Each row was made from one path, in order. Every step used is in the known rows, and no mark comes twice. Write each row's path.
In the rows, zero is written as 128.
Known rows:
leno-seko-gini-surob-lino-gosul: [110 188  92 104 138 128 163 139 100 173 123 152 144 133 101 132 149 117
 165  96  62 103 181 207 109 124  65 160 155 137  94 145]
leno-seko-gini-fidoda: [125 191  81  91 148 111 150 152 115 165 117 147 124 122  87 153 133 117
 162 120  51  99 156 164 140  99  65 128 135 141 117 130]
lino-surob-gini-seko-leno: [128 165  91 110 143 147 108 105 100 175 134 120 108 155 110 123 148 120
 149 105  77 110 146 165 126  99  98 130 129 136 127  85]
safazo-zasonel-kavuzon: [137 139  66  83 136 164 118 122 113 194 152  87 147 121  47 143 135  95
 177 130  50 136 146 125 122  84 111 123 123  89 156  66]
mukez-surob-lino-gosul-safazo-zasonel: [109 117 116  99 151 157 126 133  82 180 162  64 161 178 109 154 120  93
 123 101  67 110 158 154 102 134 102 131 157  68 157 156]
safazo-zasonel: [144 158  75  78 149 150 124 115 115 183 148  87 134 143  65 149 129  88
 155 120  74 109 162 127 140 100 114 130 127  94 156  64]
kavuzon-zasonel: [118 130 100 109 155 175 104 122 115 172 132 103  96 131  82 141 126 115
 128 124  76 100 139 143 108 101 121 151 161 113 157  73]
fidoda-gini-seko: [145 151  83  97 129 123 127  98 109 145 119 118 117 125 116 130 150 123
 134 121  85 129 131 177 112 118  97 110 129 144 142  50]
kavuzon-zasonel-mukez: [104 132 122 103 150 175  95 122 113 165 150 100  97 137 129 126 111 120
 126 111  83 106 136 138 102  83 104 138 161 141 177  76]
lino-gosul: [119 165  70 105 148 128 124 137 136 157 140 119 109 137 108 141 130 118
 125 107  71 118 141 167 116 128 114 170 136 134 127  94]
leno-seko-gini-surob-mukez: [136 189  91 111 149 135 151 143 106 178 115 139 127 134  88 139 142 103
 171  93  64  76 180 178 142  94  78 134 148 133 125 104]
zasonel-mukez: [130 159 114  98 148 141  89 128 126 162 159  97 123 133 139 124 111 127
 145 100  85 108 137 149 112  82 101 128 127 166 165  76]
kavuzon-zasonel-mukez-surob-gini-seko-leno: [ 71 124 139 108 146 177 124 129  81 165 149 111 100 147 139 113 102 124
 118 112  88 136 145 140 117 102  63 122 185 138 173 101]
zasonel-mukez-surob-gini: [120 156 148 104 144 137 109 138 114 159 168 111 140 151 132 111 113 131
 152 110  97 110 124 146 139  83  81 103 150 145 147 104]
surob-mukez: [146 147  81 130 157 157  89 113 127 179 132  83 128 138 110 148 124 103
 155  88  76  77 147 155 116  92 134 133 122 112 168  51]
lino-surob-gini: [156 171 105 109 146 141  97 108 124 174 144 122 123 161  94 127 158 116
 165 114  82  81 125 161 137  81 123 124 129 119 114  88]
surob-lino-gosul-safazo-zasonel: [110 139  70  87 149 152 125 103  90 194 161  70 162 176 111 145 129  93
 130  89  59 116 179 170  75 138 118 150 135  76 145 124]
fidoda-gini: [162 165  94 102 141 128 116 113 121 150 130 118 124 117  96 138 151 118
 159 113  97 119 134 173 138 102 114 103 139 147 138  45]
leno-seko-gini: [135 193  87  73 138 128 148 128 116 172 115 133 123 123  72 152 154 120
 143 116  67  96 187 156 159  93  70 155 151 137 112 121]
surob-gini-seko: [123 166  70  93 134 125 133  92 114 175 136 125 134 151 101 108 142 130
 144 124  75 116 144 168 102 121  95 138 122 118 114  71]
gosul-safazo: [144 147  82  89 163 136 105 131 107 182 153  75 122 167  87 140 124 118
 123 105  65  95 164 149 105 112 128 135 134 117 154 102]
gosul-lino-surob-gini-seko-leno: [136 176 102  93 132 146 130 129 108 160 131 123  90 166 130 107 177  93
 160 111  74 122 146 189 132  97 103 117 125 150 103  91]
lino-gosul-safazo: [120 160  62  89 157 123 129 139 118 168 154  98 109 170 109 141 126 115
 101  99  57 117 160 164 106 138 119 163 142 117 137 121]
kavuzon-zasonel-mukez-surob: [100 113 158 113 151 179  96 147 104 155 153  96 100 140 128 133 103 119
 117 118  87 102 120 128 118  83  93 123 178 132 185 106]
safazo-zasonel-mukez-surob-gini: [123 159 129  75 138 146 133 124 101 174 174  95 150 165 107 124 116  94
 157 117  90 120 145 120 158  84  78  93 148 104 160  96]
vepa-surob-gini: [136 193  79 104 160 123 174 108 125 171 149 124 151 156  81 105 120 151
 185 140  76  88 158 173 122  92 114 132 124 125  97  83]
surob-gini: [138 179  82  97 148 129 123 106 127 179 147 123 139 144  79 115 142 127
 169 117  86 108 146 163 128 103 113 132 133 122 112  67]
mukez-surob-vepa: [156 115 133 118 156 158 115 173 120 165 154  87 122 133  94 143 124 130
 139 116  84  72 111 149 147  99 119 141 159 105 150 102]
leno-seko: [145 178  92  96 155 117 138 125 121 184 143 111 111 132  87 155 147 100
 154  94  79  83 150 129 141  92  88 155 144 125 113 108]
safazo-zasonel-mukez-surob-lino: [119 125 143  94 142 169 101 120  89 177 170  65 167 153 128 138 107  94
 158 104  87 107 146 132 115  87  87 100 142 103 182 109]
seko-gini: [134 173  84  80 137 155 111 131 122 155 107 125 134 119  72 136 135 145
 137 137  65 111 185 182 140 103 100 143 135 149 143  84]
kavuzon-zasonel-mukez-surob-gini-seko: [ 83 119 144 103 137 167 120 118  93 160 149 112 108 159 140 110 113 126
 109 128  83 117 122 140 106  98  72 122 174 118 163 106]
zasonel-mukez-surob-lino-gosul-safazo: [ 97 121 144 111 151 149  97 140  91 163 175  72 150 171 174 129 102 123
 116  85  77 109 141 166  81 112  90 126 156 130 169 158]

Which path is each row?
[137 158 100 137 142 128 130 126 104 152 139 138 148 127 128 115 146 116
 188  92  92 125 126 230  82 132 108 106 145 151 120  71]
fidoda-gini-surob-lino-gosul
[167 157 117 118 142 161  90 137 131 156 129  92  95 169 142 137 171  71
 161  96  70  68 124 179 132  72 142 113 116 129 140  82]
gosul-lino-surob-mukez
[ 74  98 148 112 152 183 103 135  82 167 167  77 121 175 161 132 103 116
  95  97  73 110 141 153  75 114  94 137 187 107 180 155]
kavuzon-zasonel-mukez-surob-lino-gosul-safazo
[ 99 143  87  82 144 154 117 103  87 189 177  66 163 182 151 133 118  96
 127  79  64 123 177 165  71 122 103 139 136  97 160 127]
surob-lino-gosul-safazo-zasonel-mukez
[ 74 105 155 125 145 186 100 132  97 156 155  97 121 147 160 132 105 117
 113 103  83 113 125 157  85 106  89 143 182 122 172 131]
kavuzon-zasonel-mukez-surob-lino-gosul
[131 163  96  72 142 151 114 115 110 177 167  84 137 148 112 135 112  91
 152 108  79 117 158 123 134  83  96 115 126 121 174  69]
safazo-zasonel-mukez
[111 158  69  93 162 145 179 105  90 186 162  72 173 187 109 134 108 119
 151 116  51  98 188 179  75 124 118 147 128  81 130 136]
vepa-surob-lino-gosul-safazo-zasonel
[179 149 121  98 137 158 114 163 135 157 147  99  88 161 127 126 180  93
 159 111  72  68 111 186 142  76 144 133 131 128 113  91]
gosul-lino-surob-vepa
[103 123  63  92 140 166 121 107  86 203 165  69 172 160  98 139 135  99
 147  98  40 137 167 168  63 124 115 144 132  70 144 128]
surob-lino-gosul-safazo-zasonel-kavuzon
[ 99 159  85  88 157 145 171 104  87 180 179  70 174 191 147 122  95 122
 148 106  56 103 185 174  73 109 103 138 128 101 144 140]
vepa-surob-lino-gosul-safazo-zasonel-mukez
[105 145 101  72 147 134 144 151  96 166 178  78 123 192 129 144 108  89
  97 102  62 128 159 130 133 122  89 129 157  99 170 145]
lino-gosul-safazo-zasonel-mukez-surob
[112  98 158 112 151 191 108 159 106 163 163  89  99 142 134 128 106 124
 117 113  86  85 111 136 127  81 103 136 188 116 180 101]
kavuzon-zasonel-mukez-surob-vepa
[117 146  96 144 154 140 113 142 109 170 149 123 147 137 121 114 122 118
 181  91  73 105 135 217  54 138 114 145 132 137 123  99]
gini-surob-lino-gosul
[128 175  75 117 157 110 123 134 125 172 149 142 140 143  95 117 121 123
 191 123  70 112 114 175 106 109 106 101 115 125 116  78]
surob-gini-fidoda
[163 140  98 129 160 143 126 177 120 177 159 117 120 132  90 111 123 125
 182 101  76  73 118 192 108 109 130 140 140 131 131  62]
gini-surob-vepa
[109 172  65  97 144 136 136 103 100 182 135 122 123 139 100 110 131 130
 151 107  80 139 169 168 116 124  86 137 131 137 123  65]
surob-gini-seko-leno
[133 157  76 102 139 134 131 110  93 152 119 116 107 112 114 132 139 122
 142 104  90 151 156 177 125 122  87 110 140 165 153  44]
fidoda-gini-seko-leno
[110 144  86 121 145 150 102 106 118 173 142  99 152 134 128 137 133 122
 148  91  75 111 146 193  69 130 117 167 130 119 127 106]
surob-lino-gosul
[ 92  97 170 125 151 195  82 125  91 165 153  81 131 140 145 130 104 122
 131 106  89  97 125 147  84  87  94 123 176 122 184 115]
kavuzon-zasonel-mukez-surob-lino
[127 188  74 122 169 104 174 132 124 164 150 139 151 155  95 106  99 148
 206 146  61  92 127 184 103  98 108 104 110 128 102  94]
vepa-surob-gini-fidoda
[100 134 130  93 137 160 119 126  96 167 173  78 159 159 144 140 108  91
 141  98  81 123 145 142 115 105  81 121 147 103 171 125]
safazo-zasonel-mukez-surob-lino-gosul
[103 102 107 103 141 169 121 138  81 189 165  64 171 160  94 148 125  99
 140 110  46 131 146 152  88 121 101 126 153  62 158 158]
mukez-surob-lino-gosul-safazo-zasonel-kavuzon
[175 134 112 116 150 161  90 143 128 173 151  94 106 146 107 144 149 118
 146 103  74  52 111 164 138  76 142 148 134 112 136  84]
lino-surob-vepa
[125 149 121 129 159 120 122 161 115 158 150 131 140 147  94 127 113 122
 177 130  76 104  96 158 128 108  93  89 139 117 131 113]
mukez-surob-gini-fidoda
[145 150  70  63 158 144 128 121  95 195 162  63 133 180  68 148 125  86
 128 111  60 104 182 125 125 113 122 123 135  79 167  94]
gosul-safazo-zasonel
[148 148  94 153 165 148 102 147 118 175 140 110 124 142 106 123 114 100
 186  87  74  74 135 184  97 103 129 117 126 133 159  50]
gini-surob-mukez
[135 151 128 110 151 134 122 137 115 165 148 115 139 146  80 127 131 125
 157 125  90 100 127 150 146 102  99 116 154 112 126 104]
mukez-surob-gini
[155 148 115 136 147 137 113 120  98 161 138 125 156 120 110 114 144 118
 206  97  98 110 127 219  83 114 114  86 138 152 132  54]
fidoda-gini-surob-lino
[149 171 106  88 121 136 125 120 122 153 130 126  99 178 132 105 187  92
 153 126  70 101 123 190 120  94 112 117 116 133  97  95]
gosul-lino-surob-gini-seko
[109 182  88  92 145 123 166 141  86 183 135 133 145 159 102 132 146 114
 148  90  52 101 196 203  98 132  70 154 161 126 103 167]
leno-seko-gini-surob-lino-gosul-safazo
[126 156 106 116 142 163 105 139  99 166 114 131 167 121  87 112 128 146
 185 119  67 102 178 227  84 115 100 126 135 152 136  93]
seko-gini-surob-lino
[117 131 102  71 146 143 156 164  96 174 189  73 122 193 134 140 112  95
  96  95  61 111 149 137 141 120  99 142 167  81 165 140]
lino-gosul-safazo-zasonel-mukez-surob-vepa
[120 141 115 106 137 132 130 126 106 161 137 115 134 153  99 120 131 130
 134 132  81 109 124 154 123 118  84 122 144 110 129 106]
mukez-surob-gini-seko
[110 155  78 112 166 137 160 113 101 176 155  84 163 174 124 126 107 145
 147 111  55  88 175 196  61 125 123 157 128 110 120 142]
vepa-surob-lino-gosul-safazo
[130 113 147 133 155 167  82 133 102 168 142  77 160 131 108 145 121 126
 157 108  87  86 130 165  95 106 109 124 144 112 154 121]
mukez-surob-lino
